Every row comes from one small tree of marks. Brackets hold a mark, then the marks that hang from it, in the order of their numbers. Every link used is in the known rows. Which tree was each row made from?
Known rows:
{J391 {J286 {J244 J491} J386 J417 J751 J942}}: [-10.7 -23.1  -4.4   1.0 -12.3  -6.9  -8.6  26.3  -7.1  27.7  -1.1  18.2
  13.2  25.8  10.1  -4.9   4.7   4.5  -9.1  -2.6 -13.5  -6.3  -3.9  -7.5
  -9.5   0.8 -22.9 -12.1 -30.9]
{J417 {J286 {J244 J491} J260 J751 J942}}: [  1.3  -9.7  -2.2   8.3  -1.6 -22.6 -26.0   4.9  -5.2  21.2  25.1  -9.1
  17.2  17.1   2.3   6.9  -7.2  12.5  22.2   6.9  -3.1  18.1   9.5  -9.0
   7.1  17.8  19.3 -15.1  10.4]
{J386 J286}: [-13.1  17.0  25.2  21.5  -2.6   2.2  24.6   8.6   8.4 -18.2   2.5  15.7
  10.8 -12.8 -10.3 -11.6   0.6   4.6  10.5 -12.6   1.8   4.4   6.0  -5.3
  10.7  -6.0  17.4  33.5  11.9]
{J942 J286}: [ -7.6   9.1  29.6  11.5  -3.3  -6.1  11.0  -4.1  -3.8  -9.6  -0.6  11.8
  -2.0 -20.4  -9.2 -16.6   6.4  -2.8   9.4  -3.6  16.4   9.1  -0.3 -10.7
  13.8 -10.3  21.6  31.9  23.5]
{J260 {J286 J244 J386 J417 J751 J942} J491}: [ -6.0 -11.5 -22.0   6.1  -7.1 -10.1 -16.5   8.1  23.1  27.7 -17.1  -4.3
  -7.6  -4.0   7.2  -2.6  30.2  -5.3  -1.2   7.4  -5.6  -5.0   2.9   0.7
  -2.6  24.2 -33.5 -32.8 -31.3]
{J286 J244 J260 J942}: [  6.4  -1.3  14.7   5.4   6.9   1.7  -2.9 -11.3  -9.8  -7.6 -11.4 -14.4
   3.5  -3.0  -9.4   8.8  -9.5   4.5  11.9  -7.9 -11.2   7.7  11.0   5.8
  -6.4   5.3  33.7  -1.1  17.6]
{J286 J244 J260 J386 {J751 J515}}: [ 24.7  13.6  -3.2   7.3  -2.8  -6.2  -8.2  -8.9   4.5  12.7  14.7 -12.9
  -3.4  -7.6  -1.5  11.9 -15.2  -0.9  11.8   2.8   2.2  -6.5  -5.7  18.5
 -20.2  -4.9  16.6  -5.1  -4.7]
{J751 {J286 J244 J942}}: [ 11.3  -7.2  16.3   0.2   5.2   1.6  -3.6  -7.9  -6.3  10.6  -4.0  -2.3
 -10.4  -5.6 -10.5  -6.5  12.8 -10.5   5.1  -9.4   5.8   7.1  -4.6  -4.3
  -0.7  -7.3  19.1  11.3  10.8]
{J260 {J286 J417 J942} J491}: [-14.4  -8.4  -8.3  -1.5   3.7   1.3  -1.6   8.6   8.2  -2.6 -12.4   0.0
  -5.4  -7.5   0.4  -8.8  27.9  -2.7  -3.6   0.0   4.7   0.1  11.0 -11.3
  27.6  12.8 -17.1   6.5  -6.0]
{J391 {J286 J244 J260 J751 J942}}: [  0.3 -16.5  23.0  14.5   0.0  -8.6  -0.1  -2.9 -12.8  35.5 -19.9 -10.7
   2.4   8.5  -9.3  12.6   2.2   8.8   6.8   8.3  -7.6   3.0  -0.1 -12.0
 -14.1   6.5  21.9  -2.4   2.1]
{J391 {J286 {J260 J491} J751 J942}}: [-17.2 -19.4  14.1  -0.7  12.0  -4.2   6.1  -2.6  -7.8  32.3 -20.7   0.6
  -4.3  10.1  -4.7  19.4  24.0   3.1  -3.4  16.5   3.1  -4.8   6.5 -21.1
   8.9   0.2   4.9   7.5   3.2]
{J386 {J286 {J260 J491} J417 J751 J942}}: [-20.3  11.6 -19.0  -6.9   5.7  10.4  27.1   7.1  11.0   1.0 -13.7 -14.5
   9.2  -0.5  -0.4   5.8   7.1  16.9   2.0  10.8   2.4   4.4  -5.1  -7.4
   9.8  20.1 -27.1   1.4  10.9]
{J751 {J515 J386 {J391 {J286 J260 J417}}}}: [ 15.1   2.2  -0.7 -14.6  -0.7  22.5   5.0  -8.3 -14.5 -14.2  16.9   3.9
   4.9  -2.2  -1.7  -0.7 -16.2  -0.2 -18.2   6.2   4.6  -9.5  -0.9  15.0
  -1.6 -14.3 -11.2  14.0   1.2]
{J515 J386}: [ -1.1   6.2  24.6  17.5  -2.5   4.5  -8.9  -3.1   5.0 -24.5   6.0  23.6
   4.9 -16.9  -6.6  -3.0  15.0  -4.2  -5.2  -2.6  -2.6   0.2  17.1  -0.1
  14.4  -8.5  -1.3  23.1 -13.0]
{J244 J491}: [ -2.0   0.7  18.9  13.4  -1.2 -14.0  -8.1  14.3  -0.7 -11.7  22.0  23.6
  11.7  -2.6   1.3  -8.9   3.7  -1.1   3.7 -18.5   0.1   4.8  10.9  -9.5
  28.7 -14.5  27.5  35.4   7.4]
{J942 {J286 {J244 J491} J386 J417}}: [  1.9   8.9  -0.9   1.9 -14.7 -11.8  -3.5   6.1  -1.9 -12.8  10.6  16.9
   8.5  -3.8  10.5 -25.1 -11.8 -11.7   4.5 -15.8  -1.3   7.7  -6.9   4.4
 -10.4  -6.8   5.7  -6.5   6.5]
{J491 J244}: [  8.3  15.1  18.4  31.8  -8.1 -12.7   8.3   5.1  11.7 -24.2  12.3   5.2
 -18.7 -12.5  -3.9   0.8 -11.4   8.7   1.7  -8.3   8.3   1.5  -7.1 -12.6
  17.4  -8.7  28.6  19.3   1.8]
{J386 {J286 {J244 J491} J260 J417 J751 J942}}: [ -7.3  10.4 -15.8   5.2  -3.0  -5.1   9.1  12.1  -0.6   8.5   4.2 -12.9
  22.2   9.5   6.7  -3.7 -18.6  18.2  15.5  -7.7 -15.1  14.7  -6.7  -5.0
  -7.6  20.0  -0.6  -9.8  14.6]
{J391 {J286 J244 J417}}: [ 17.5  -2.0  27.3  30.9 -29.1   0.1  10.2  24.6  -1.3  -2.9   0.7  11.6
   3.1  -5.3  -5.8 -15.2  -1.1  -1.5  -1.7  -5.3   0.9   5.4 -11.4  -4.4
  -1.6  -1.4  11.2  25.2 -21.0]
{J286 J386 J942}: [-23.1  -7.6   8.4 -13.5  13.0  11.3   0.2  -1.9  -2.9 -15.2 -15.0  12.3
   6.8   3.1  -4.5   5.2   7.2   0.8  -5.3  -7.1  -7.9  -9.6  17.1   6.5
   5.6 -12.9 -11.0   5.4  -9.4]
{J417 {J286 {J260 J491} J386 J942}}: [-19.2  -6.6  -6.4 -22.7  19.6   6.4 -10.9 -13.9  -2.3 -16.4  -8.9  -1.7
   5.8  15.5   0.2  16.2   7.7  -6.4   2.0  11.3   0.5  -0.5  24.4   5.4
   1.8   0.8  -8.6 -18.1   1.4]
{J260 {J286 J417 {J751 J515} J942} {J491 J244}}: [  1.1   3.7 -30.5  13.9   4.1 -15.1   4.2   9.0  21.0  27.0  18.3 -19.3
 -38.8  -3.4   3.3   3.1   8.3  11.1  -3.5  12.3  23.3  -5.3 -16.5 -25.5
  25.0  13.9 -16.3  -8.0 -13.0]
{J391 {J286 {J260 J491} J417 J751 J942}}: [-11.2 -14.4  -3.0  -7.0   0.9   7.2   8.7  11.6  -4.6  20.7 -19.7  -7.2
   0.9   9.7   1.1  11.8  15.1   9.5  -9.5  17.5   4.1  -2.8  -6.9 -16.8
  14.0   9.6 -22.4   9.1  -8.5]
{J386 {J286 J244 J417 J751}}: [  7.6  22.2   4.1  36.7 -32.3  -4.9  20.8  27.8  25.2   3.9   9.1   0.3
  12.1 -14.9  -3.2 -17.3  -2.3  13.2  14.9  -3.6   2.4  10.1 -17.6  -1.9
  -0.2  20.5  -8.2  14.6 -13.2]

Which tree is each row?
[ 14.4   8.0   7.9  18.0  -6.6 -15.2  -8.1 -22.1  11.1  31.7  28.2  16.0
  -9.6 -23.0 -10.3 -14.1   8.2  -5.4   6.0   8.6  19.6   0.2  -7.0   3.0
  -9.3  -3.8   8.1  -6.6  14.4]	{J942 {J286 J244 {J751 {J515 J386 J391}}}}
[ 13.1  -3.6  17.1  -6.1   4.9   4.6   9.2 -10.9 -15.8   3.2  12.6   2.7
  -0.4   0.3  -9.0   2.3 -16.9  -0.1  -3.3  -2.1  11.0  -9.3   2.0   6.1
   1.2 -26.1  36.5  25.6  25.8]	{J751 {J515 {J391 {J286 J260}}}}
[-10.9 -13.9   6.1  -1.9   8.3 -10.1 -16.5   2.4  -6.7  -1.0   1.9  19.4
   8.9  13.4   5.0  -1.1   1.0  -6.8   3.7 -19.2 -19.4  -2.5  18.6   2.4
  -7.1 -10.8  17.8 -14.0  -4.7]	{J286 {J244 J491} J386 J942}
[ -4.2  -7.5 -10.1  -2.1  -4.6   4.0 -10.7   4.2   3.6  -4.0 -15.7  -5.5
   1.9  -3.4   3.5 -11.8   4.1  -5.5   1.8  -7.4 -16.0  -0.9  10.2  10.8
  -9.5  13.8 -19.6 -21.7 -18.4]	{J260 {J286 J244 J386 J417 J942}}
[  8.9   9.4   9.4  14.3  -1.6   0.8  -7.5   0.2  11.2  12.9  30.7  14.6
  -4.7 -16.6  -6.9   1.9  12.3   1.9  -1.0   9.6  14.1  -6.3   0.8  -2.9
  17.1  -6.3 -14.0  23.9 -20.4]	{J286 {J751 {J515 J386}}}
[  2.1  19.3 -26.0 -21.8   3.9   5.0  12.6 -10.8   4.3   7.4   8.4  -9.9
 -12.9 -10.7   6.2   1.9  -3.2  -4.5  -0.8  17.6  24.4  -5.4 -20.2   6.5
  -2.4  -4.3 -23.4  -1.9   9.0]	{J942 {J286 {J260 J491} J386 J417 {J751 J515}}}
[-13.2  -0.6 -20.3 -31.8  14.9  22.0   3.0  -3.4  -1.3 -27.3 -22.9  -6.5
   4.0   5.0   6.1  12.2   2.7  -2.7 -11.0   3.5  -8.2  -6.4   7.5  15.7
   3.3   1.2 -29.0 -10.2  -6.3]	{J286 {J260 J491} J386 J417 J942}
[ 17.8   1.9  -2.6 -12.7  -7.3  15.2  14.8   2.3 -14.6  -6.9  16.1  -3.3
   3.8  -0.8  -3.3  -4.7 -23.9   6.2  -7.2  -0.7  12.0  -7.0 -11.5  12.3
   6.0 -17.9   7.2  27.4  13.8]	{J751 {J515 {J391 {J286 J260 J417}}}}
[-21.1 -23.2   8.6 -34.1  17.0  14.2  -0.4 -17.1 -21.1  -4.4 -28.3   8.2
  14.0  18.4  -3.5  12.1  -7.6   0.7 -13.7  -1.1 -16.7 -13.0  16.9  13.7
 -14.1 -19.3   2.3 -11.5  14.0]	{J515 {J391 {J286 J260 J386 J942}}}
[ 19.4   9.6  11.5  -8.7  11.9  14.4  -6.1 -16.3  -5.2  -3.5  30.1  12.6
 -14.4 -16.0 -10.4  -5.0  11.0 -20.5  -7.7  -1.3  20.7  -3.3  -3.7   1.0
   9.7 -26.3  -1.8  33.3   2.8]	{J751 J286 {J515 J386}}
[  7.7 -16.3   1.6  -2.0  -1.5  17.5   1.3  -1.3  -8.4  11.9  11.8  14.7
   0.7   6.7  -8.9  -9.7  -4.3  -0.3 -15.1   0.5   1.6  -8.1   2.7   6.2
 -10.8  -7.2 -16.3  -5.3 -15.4]	{J751 {J515 J386 {J391 {J286 J244 J417 J942}}}}
[ 15.7  18.0   4.8  12.2 -11.6  -5.5   8.9 -11.5   0.4 -10.9  -4.8 -11.9
  -7.8 -20.2   0.0 -11.3  -1.4 -12.1  10.6   0.3  10.2  15.9 -12.6  -0.3
  -6.7  10.3  21.1  -1.3  26.0]	{J942 {J286 J244 {J260 J491} J417}}
[ 10.1  22.1 -10.5  22.2 -19.4 -13.4   7.0  17.2   6.3   0.2  18.1  -6.7
  22.4  -2.0   9.2  -7.9 -21.9  11.4  17.1 -10.1 -10.3  15.5 -13.4   0.0
  -4.6  16.9   9.4   2.9  13.5]	{J386 {J286 {J244 J491} J260 J417 J751}}
[  5.2  10.5 -31.8 -35.1  19.8  13.3   3.2 -17.6   0.1 -23.2 -13.2 -21.7
 -30.0   8.4   9.9  16.4 -11.8  -5.6 -19.3   3.7   4.4  -7.3 -19.7   3.3
  -7.5  -6.0 -19.3 -23.8   6.5]	{J751 {J286 {J260 {J491 J244}} J386 J417 J942}}
[  3.6  21.0   5.4  -8.2  -6.1  10.1  16.3  -5.8  -9.8 -29.2  -4.5 -13.0
   6.5 -19.5  -1.5 -11.9 -16.7   4.0   6.3   0.9  10.4  13.6 -12.5   3.8
   7.4   0.6   3.5  21.5  30.6]	{J942 {J286 J260 J417}}
[ -6.7 -10.7   7.4   3.1  -2.9  -0.2 -14.8   1.8   1.0  -6.1   3.0   6.1
   9.9  10.4  -7.0  -2.3   2.8  -2.2   9.7   0.9  -5.4   3.3  18.7   8.1
  -9.0   4.0  -1.0 -18.0 -17.2]	{J417 {J286 J244 J386 J942}}
[-10.9 -14.5   2.9   0.2   2.9 -13.7 -25.2   6.9  -5.1  -2.5  18.8  16.4
  17.1  23.5   2.4  -5.4  -1.7  -3.2   9.9  -8.4  -9.3   7.0  23.2   0.1
  -3.4  -1.8   7.8 -19.9 -10.4]	{J417 {J286 {J244 J491} J386 J942}}
[  8.0  15.1 -12.5   1.4 -12.2  -8.3  -0.2  -9.4  12.0   5.6 -11.6 -11.0
  -5.1 -13.8   8.5  -2.3   5.6  -9.3   6.0  12.1   5.2   4.6 -17.2   8.4
 -20.0  13.3 -11.8 -22.7   5.2]	{J942 {J286 J244 {J260 J491} J386 J417 J751}}
[ -0.1   0.0   5.6  13.9  -0.9 -18.9   1.5  -6.9   9.9  12.0 -11.3  -0.1
 -25.8   8.6   7.0  25.0   2.5   0.2 -12.7  14.6   0.4 -13.9  -9.9 -17.1
 -11.3  -8.6  12.3 -15.1 -11.3]	{J391 {J286 {J260 {J491 J244}} J386 J751}}
[-10.4  -5.2 -10.8 -15.3  12.6  10.4  14.5  -4.0  -8.0 -15.6 -24.5  -7.8
 -21.5  20.6   6.6  19.7 -11.5   1.9 -22.3   7.3  -5.5 -12.5  -5.3  -8.0
 -12.6  -7.4 -11.8 -24.5 -10.0]	{J391 {J286 {J260 {J491 J244}} J386 J417 J942}}
[-12.8  -5.7   2.5  -5.5  14.7   2.0  -6.6  -7.7  -4.3 -10.5   1.9  -6.2
   3.8   7.0  -7.4  11.5  11.5   2.0   8.1  12.3   8.9   9.3  20.0  -5.7
  18.5   7.0   8.9   1.3  13.8]	{J417 {J286 {J260 J491} J942}}
[ -8.8 -12.9   6.6   5.2   5.9  -6.5 -16.8  -9.9   0.5   8.1 -19.8   2.1
  -2.1  -3.7  -3.4  -3.7  11.7 -10.4   5.1 -10.6 -17.3  -1.1  22.3   5.5
 -14.4   5.6   9.6 -22.2  -6.4]	{J260 {J286 J244 J386 J942}}
[-16.7  -3.5  -5.5 -21.6  13.7   6.5  -5.2  -8.3  -1.9   1.5 -20.7  -7.5
   9.8   3.6   0.0  19.4  -0.5  11.9  -1.1   6.1 -12.1  -6.7   8.5  10.7
  -0.1   1.9 -17.1  -9.4  -2.4]	{J286 J260 J386 J751 J942}
[-12.8  22.1 -26.7   6.4   6.3  -0.5  30.6   4.8  17.1  -3.3  -7.4 -21.7
 -13.9   3.9   4.0  14.0 -12.2  23.5   0.1   8.7   5.5   5.1 -18.7 -18.4
   5.7  21.4 -16.2 -16.1   8.3]	{J386 {J286 {J260 {J491 J244}} J417 J751 J942}}
[ 21.8  20.4 -24.3 -18.5   2.8   5.5   1.9 -13.4   8.6 -32.8  -0.1 -17.2
 -32.5  -2.4  13.1  11.2 -13.7 -12.3 -17.1   1.0   9.4  -6.9 -25.8   5.1
  -4.9 -11.1  -6.6 -10.1   6.7]	{J751 {J286 {J260 {J491 J244}} J386 J417}}
[ -5.9 -16.8  30.2  10.4  -6.6   2.4  -6.4  -4.9  -3.3  -4.8  -0.2  36.2
   8.2  -4.1  -7.4  -5.8  15.3  -5.7 -17.2   0.6  -4.2  -8.4  16.6  -0.8
   6.1 -17.2   2.2  18.0  -6.7]	{J515 J386 {J391 J286}}
[-23.5 -22.2   3.9 -18.0  19.3   2.2  -1.9  -7.2  -6.9  27.7 -33.0   3.8
  -2.6  17.8  -0.1  22.5  21.7  -3.4 -12.3  15.5  -5.7 -14.7   9.0  -8.2
  -7.1  -5.6 -11.3 -10.4  -9.9]	{J391 {J286 {J260 J491} J386 J751 J942}}
[  2.7 -16.7  -9.0 -14.1  -1.6  16.8   8.4   6.7  -9.7  10.9   1.0  10.6
   1.9  16.3  -3.9  -9.6 -12.7  -2.4 -12.2  -5.1   0.1 -16.5  -2.2  16.7
 -18.5 -15.2 -13.1 -12.0 -15.9]	{J751 {J515 {J391 {J286 J244 J386 J417 J942}}}}
[ 16.0  14.2   3.6   5.1   0.2  -2.5   2.3  -2.9   0.6  10.4  22.3 -13.4
  -4.0 -13.1  -5.3  10.4 -10.2   9.1  11.7   6.1  15.4  -0.2  -7.8   2.6
  16.8  -5.5  15.6  28.7   9.8]	{J286 J260 {J751 J515}}
[ 40.2  15.5  -0.5  -1.6 -14.1   8.1  -2.7  -3.6  -3.5 -19.2   5.2 -21.1
  -2.5 -16.2  -0.2  -6.6 -14.5  -8.3   3.9  -5.9   3.6  11.7 -21.9  14.2
  -6.9   1.5  15.8  17.3  15.5]	{J751 {J286 J244 J260 J417}}
[ -1.4 -13.3 -14.2  16.7 -12.3 -22.8 -22.1  20.8   8.3  29.7  10.4  -4.4
   8.6   1.8   9.2 -13.4  10.6   7.5   8.5  -6.0  -8.6  10.3   0.1 -14.7
  15.1  23.5  -5.7  -8.0 -10.2]	{J260 {J286 {J244 J491} J417 J751 J942}}
[ -8.3 -12.7 -16.1  -5.7  -2.4  -8.6 -22.0   8.1  -3.3  -1.3  -2.4   5.6
  10.3   8.3  12.5 -14.4  -0.6  -7.5   1.3 -18.5 -21.2   1.6  15.2   3.8
  -4.3   8.2  -8.9 -22.2 -11.0]	{J260 {J286 {J244 J491} J386 J417 J942}}
[ 18.7   6.1  15.9  17.5  -5.5 -19.9 -17.0  -2.2  -7.3 -12.2  17.1   2.4
  12.2  -3.6   4.5   0.6 -16.0  -3.7  15.6 -19.0 -12.4  11.6   7.5  -0.4
   0.5  -4.8  55.0   8.6  21.3]	{J286 {J244 J491} J260}
[ 10.7  26.9  -1.1  20.4 -11.8   1.7  23.8   3.7  12.0 -22.8  -4.0  -9.3
   3.4 -11.7   1.7  -5.7  -7.3  -4.3  12.6  -6.6  -2.2   9.9  -7.1   5.6
 -11.4  15.5  14.9   2.0  14.9]	{J386 {J286 J244 {J260 J491} J417}}
[ -7.3 -11.0 -14.2   0.4   1.0  -1.7 -11.9   1.0  12.5   2.2 -20.5   1.2
  -8.1  -1.6   5.5  -7.0  21.9 -15.3  -2.1  -3.4  -9.6  -3.6  13.3   5.7
  -7.0  15.9 -17.8 -27.4 -19.2]	{J260 {J286 J244 J386 J417 J942} J491}
[ 12.8  -1.4 -22.1 -39.7  11.8   8.6 -15.0  -8.7 -19.9 -10.9  -0.9 -10.1
   6.4  13.9  13.3   0.2 -19.6 -12.5  -4.5 -15.5 -14.8   3.8  -7.5  13.1
 -18.2  -6.9  -6.0 -18.2  11.8]	{J751 {J286 {J244 J491} J260 J386 J417 J942}}
[-12.6 -12.2  -8.8 -18.7   2.7  19.9  14.3  20.2  -8.2  26.1   0.5   5.7
  -1.5  16.7  -2.5   0.7   2.4  11.6 -14.2  11.3  10.1 -19.5 -11.4  -1.8
   2.2 -10.8 -48.7  12.5 -35.3]	{J391 {J286 J386 J417 {J751 J515} J942}}
